Each row was made from one small tree. Brackets hold a mark, then the marks that hang from it, in the order of their numbers. Every link used is in the known rows. Write each row's tree.
In the rows, zero is written as 128.
Known rows
{k_888 {k_445 k_399}}: [132 132 125 112 112 137 119  77 129 144 157 154 114 164 145 128 139 111
 130]
{k_556 {k_399 k_259}}: [143 122 130 112 105 153  99  98 102 134 140  58 112 105 134 118 136  97
 143]
{k_556 k_399 k_564}: [127 125 113 114 119 144 111 111  85 129 135  55 111 102 110 111 143  87
 234]
{k_404 {k_564 {k_259 {k_888 {k_445 k_399}}}}}: [141 113 131 106 101 142 115 108 107  86 150 131 116 178 156 155 145 132
 114]
{k_399 {k_445 {k_564 {k_259 k_888}}}}: [150 130 131 106 118 136 102 111 105 100 150 129 119 173 127 144 144 115
  64]
{k_556 {k_399 k_445} {k_564 {k_259 k_888}}}: [148 101 123 117 115 138 104 110  96  81 129  82 118 134 106 121 141  97
 188]
{k_399 {k_259 k_564 k_888} k_445}: [161 140 139 118  97 150  96 106 126  98 157  99 117 121 144 163 143 124
  74]
{k_445 {k_399 k_259} k_564 {k_888 k_556}}: [143 134 126 111 124 138 105 116 202 114 162 230 127 146 117 173 129 111
 172]
{k_259 k_564}: [128 152 128 114 114 146 115 121  77 132 150  70 109 126 144 158 145 123
 188]
{k_259 k_564 {k_888 k_445 k_556}}: [129 138 139 135 103 141 125 103  92 119 147 178 112 101 151 182 148 139
 128]
{k_404 {k_564 {k_259 {k_888 {k_556 k_399}}}}}: [140 115 136 109 101 144 113 114  90  85 143 119 116 143 155 156 142 129
 120]
{k_399 {k_259 {k_888 k_445 k_556}}}: [144 130 142 121  94 149 109  83 105 126 155 135 114 103 145 155 136 128
  44]
{k_445 k_564 {k_888 k_259}}: [129 132 119 110 125 142 108 121 117 128 152 173 117 124 118 142 132 126
 132]
{k_404 {k_564 {k_259 {k_888 k_445 k_556}}}}: [138 116 136 109  99 140 117 104  88  86 150 136 116 155 158 159 142 136
  98]
{k_399 k_259 {k_445 k_564}}: [158 141 131 102 108 143  93  97 132 109 166  99 121 142 128 143 141 111
  56]
{k_259 {k_888 {k_556 k_399}}}: [131 133 140 129 107 152 114 109  87 137 134 155 111  86 143 152 143 115
  88]
{k_888 k_556}: [126 154 143 116 112 141 119  96  84 146 150 142 114  86 146 154 133 114
 112]
{k_556 k_564}: [123 144 115 109 119 143 116 111  70 136 150  64 110 122 117 129 142 105
 185]
{k_445 k_888}: [129 138 116 111 121 150 106 116  91 145 144 143 112 155 136 131 125 111
 140]
{k_445 k_399 {k_564 k_259} {k_888 k_556}}: [141 117 128 111 131 129 111 123 178  93 148 238 128 185 113 173 127 117
 191]

Which tree is each row?
[129 148 142 133 107 148 120 124  87 122 143 147 111  88 149 188 148 134
 141] -> {k_259 k_564 {k_888 k_556}}
[130 128 129 118 124 137 110 114 132 120 147 210 122  82 117 150 129 120
 156] -> {k_445 k_564 {k_888 k_259 {k_556 k_399}}}
[159 136 123 104 113 144  89 104 148 105 163 141 124 155 123 143 131 111
  75] -> {k_399 k_259 {k_445 k_564 k_888}}
[143 129 140 120  97 148 109  87 112 122 157 144 115 108 138 158 140 128
  45] -> {k_399 {k_259 {k_888 {k_445 k_564} k_556}}}
[139 114 130 107 100 143 115 108  85  88 149 118 114 172 157 151 144 135
  98] -> {k_404 {k_564 {k_259 {k_888 k_445}}}}
[127 124 136 119 110 122 128  68  90 108 154 166 119 116 128 148 130 122
 146] -> {k_888 k_445 {k_556 {k_564 k_259}}}
[144 103 138 115 105 139 114  99  88  97 137 133 114 187 138 147 137 131
  85] -> {k_564 {k_259 {k_888 {k_445 k_399}}}}
[160 140 147 117  97 148  97  91 128 109 157 136 119 102 145 156 136 119
  20] -> {k_399 {k_259 {k_888 k_556}} k_445}
[140 110 135 111  99 141 115 103  95  83 145 135 117 149 155 153 142 130
 115] -> {k_404 {k_564 {k_259 {k_888 k_445 {k_556 k_399}}}}}
[149 128 121 105 124 135  98 114 119  97 150 159 123 190 122 139 132 112
 100] -> {k_399 {k_445 {k_564 k_259} k_888}}
[155 127 132 113 105 148  95 100 125 112 144  66 117 108 136 128 139  98
 155] -> {k_556 {k_399 {k_259 k_564} k_445}}
[138 121 137 107 101 144 115 114  85  87 148 123 115 149 157 162 142 134
 105] -> {k_404 {k_564 {k_259 {k_888 k_556}}}}
[141 115 136 110 100 140 118 104 111  84 152 151 118 162 157 162 142 134
 113] -> {k_404 {k_564 {k_259 {k_888 {k_445 k_399} k_556}}}}
[133 138 153 127 103 123 133  66 156 116 166 215 121  44 152 169 133 140
 168] -> {k_888 {k_259 k_564} {k_445 k_399} k_556}
[129 153 156 122 105 136 126  96  99 125 156 144 115  13 150 173 133 141
 152] -> {k_888 {k_259 k_564} k_556}
[134 135 131 115 128 133 114 116 193 120 158 252 125 108 119 168 129 120
 180] -> {k_445 k_399 k_564 {k_888 k_259 k_556}}
[157 140 132 110 107 142  95  93 142 104 162 148 124 117 130 146 122 110
  97] -> {k_399 k_259 {k_445 {k_888 {k_556 k_564}}}}
[144 137 144 119  96 154 106  98 100 129 152 114 112  94 144 159 137 126
  53] -> {k_399 {k_259 {k_888 k_556}}}
[143 142 117 107 126 139  98 115 125 119 154 163 121 169 125 135 136 106
 101] -> {k_399 {k_445 k_564 k_888}}
